Each row comes from the steps of one path. Every step used is in the known rows, and no mark comes twice. Write the path behind each row, first mark first.
(in the rows, 100 means zero)
Known rows:
Y S Q J R B: 88 101 93 96 140 89 114 90 56 125 100 108 93 51 94 107 136 128 130 130 91 159 50 100 117 121 93
Y S Q J R B G: 108 104 94 107 124 91 130 95 57 138 105 111 103 53 89 112 139 123 139 133 98 158 42 112 118 126 89
E B G J Q S R: 118 73 92 117 111 97 99 92 75 101 104 105 129 90 91 128 128 139 125 136 82 123 60 113 126 137 84
M Z Y S Q J R: 101 89 109 98 119 116 85 65 44 93 83 114 116 72 87 92 134 101 121 135 81 124 66 110 134 118 107
G B E: 108 113 52 139 105 95 109 95 90 87 93 93 110 106 115 105 100 121 91 97 105 101 86 77 130 112 113
G B R S Q J: 92 92 79 106 130 92 109 100 79 117 87 111 102 62 87 117 142 144 142 145 108 131 49 92 129 147 91
B G J: 127 93 84 122 102 121 102 94 88 100 94 107 121 101 104 106 97 89 123 124 78 111 90 110 123 108 112
Y S: 98 98 63 100 108 126 93 77 70 98 106 105 106 93 107 100 107 95 101 103 93 112 93 90 117 90 121
J R S: 94 97 87 117 112 92 89 100 67 107 107 125 119 82 107 115 106 136 117 119 96 118 67 83 117 110 119
Z M: 101 97 68 131 107 117 97 84 79 70 99 113 98 110 113 98 99 93 96 115 71 95 98 85 121 105 116
Z Y S Q: 106 105 70 83 96 130 85 64 63 106 90 106 116 80 91 91 124 91 98 118 88 109 77 107 124 102 112
R J Q S: 70 93 73 101 131 90 99 90 63 88 89 105 91 69 118 109 104 135 112 136 90 128 79 74 108 105 106
E B G: 116 112 71 132 87 110 114 100 91 90 98 100 114 105 119 94 103 115 116 89 97 89 87 96 119 123 111
S R J: 95 78 90 117 121 98 94 97 91 89 102 109 102 57 112 94 105 105 119 118 82 107 78 93 111 105 100
S R: 105 89 81 113 112 105 90 88 95 89 114 115 112 75 96 98 115 108 106 107 83 108 92 94 113 100 104
M Z Y S Q J R B: 98 92 101 100 120 107 99 73 42 109 82 110 115 69 92 97 132 121 132 133 87 128 40 115 127 122 100
J Q S R: 89 86 78 98 124 91 90 79 74 91 116 119 110 70 86 118 129 139 102 130 89 133 81 86 111 104 95
E B G J Q: 112 97 94 123 112 104 105 95 81 88 78 97 126 108 113 117 98 119 134 119 76 114 80 116 131 131 99
J R S Q: 91 102 88 106 127 88 90 93 65 113 100 136 114 62 93 106 120 138 120 126 106 132 59 85 113 121 109
Y S Q: 97 103 63 89 122 121 94 71 67 105 99 115 100 73 93 90 122 99 104 112 103 128 86 92 112 100 111
R B G J: 125 99 76 125 102 114 117 102 84 117 93 102 120 98 108 114 95 107 133 121 83 115 64 115 115 112 106
E B G J: 126 94 83 132 96 118 104 100 90 93 87 95 123 113 117 102 97 105 127 107 79 94 83 111 128 129 108
B R J Q S: 73 92 83 100 129 74 100 95 74 99 96 97 95 67 116 120 113 135 124 149 93 134 74 76 116 129 93
J R: 96 105 91 120 115 87 95 100 84 93 105 116 113 87 110 106 104 110 111 111 84 120 97 86 120 107 114

Which path is each row?
95 101 74 117 101 97 93 102 83 102 103 99 114 96 118 110 111 144 124 108 105 90 59 82 124 144 105 -> E B R S
80 104 67 98 121 98 95 80 67 87 101 112 101 86 102 113 114 137 100 124 91 130 91 75 111 100 111 -> J Q S
96 73 84 99 134 91 94 87 71 110 104 110 118 72 87 134 122 148 124 147 78 143 50 104 113 115 86 -> G J Q S R B
91 104 67 98 122 114 89 83 69 103 97 129 103 66 94 92 117 131 112 116 109 117 65 82 105 110 113 -> R S Q
93 71 75 111 117 98 93 94 79 97 113 109 96 55 104 98 117 124 108 129 91 110 71 80 106 107 99 -> Q S R J
98 108 78 120 103 93 100 101 100 87 99 89 108 101 121 100 108 120 118 99 92 93 89 85 127 141 102 -> E B R
84 109 99 109 143 76 117 102 74 111 94 110 90 48 99 99 128 137 132 126 84 150 60 93 113 129 92 -> S Q J R B
132 73 74 119 101 107 110 98 80 131 119 111 124 79 83 123 124 128 125 138 89 122 45 112 110 118 89 -> Q S R B G J
134 66 101 106 96 122 95 67 51 116 89 111 156 94 83 133 117 108 143 146 79 116 32 152 131 111 92 -> M Z Y S R B G J Q
86 99 91 102 129 94 100 96 77 101 92 98 93 62 101 96 138 152 135 127 100 117 47 85 124 161 89 -> E B R S Q J
104 86 78 113 132 80 97 86 67 107 112 92 114 76 92 129 121 155 101 138 85 141 41 91 119 123 83 -> G J Q S R B E
120 83 100 116 120 91 112 97 83 118 99 113 133 75 90 133 113 125 143 139 77 138 51 130 117 117 83 -> S R B G J Q
87 91 71 100 124 83 104 87 71 109 115 115 108 65 89 125 128 159 112 128 95 137 54 90 104 108 89 -> J Q S R B
93 111 83 124 115 79 109 108 81 109 104 111 112 83 115 112 101 129 121 108 90 123 72 90 113 111 108 -> J R B
101 123 78 138 114 67 112 104 79 105 109 95 108 89 121 108 99 138 99 99 97 122 61 77 120 120 105 -> J R B E
138 81 77 116 71 129 103 71 61 118 107 113 143 92 89 107 120 105 123 115 100 89 39 133 120 102 102 -> M Z Y S R B G
87 92 104 114 126 93 95 101 63 100 104 113 103 69 104 111 119 140 126 130 80 127 63 85 124 116 112 -> Q J R S
84 98 83 95 135 115 96 83 64 97 93 117 88 53 92 88 128 136 120 128 93 128 62 84 112 117 107 -> R S Q J
98 97 62 109 117 90 102 98 83 124 90 123 119 74 91 120 128 140 133 134 124 120 52 91 123 140 98 -> G B R S Q
89 96 101 94 141 98 100 82 58 107 101 111 95 54 89 100 138 109 120 132 85 154 77 96 124 117 100 -> Y S Q J R
115 116 64 126 93 105 126 101 86 115 104 108 111 91 111 104 101 119 122 103 100 108 69 100 107 106 108 -> R B G
94 73 100 89 109 104 83 75 59 100 91 98 124 62 103 116 116 102 119 140 71 115 59 119 129 102 93 -> Z Y S R J Q
88 97 84 123 113 84 103 110 95 89 88 81 99 84 138 96 98 117 130 111 91 92 77 84 124 147 97 -> E B R J
99 68 91 97 133 100 80 81 73 95 106 114 119 77 82 127 125 129 113 148 71 139 77 101 119 111 93 -> G J Q S R
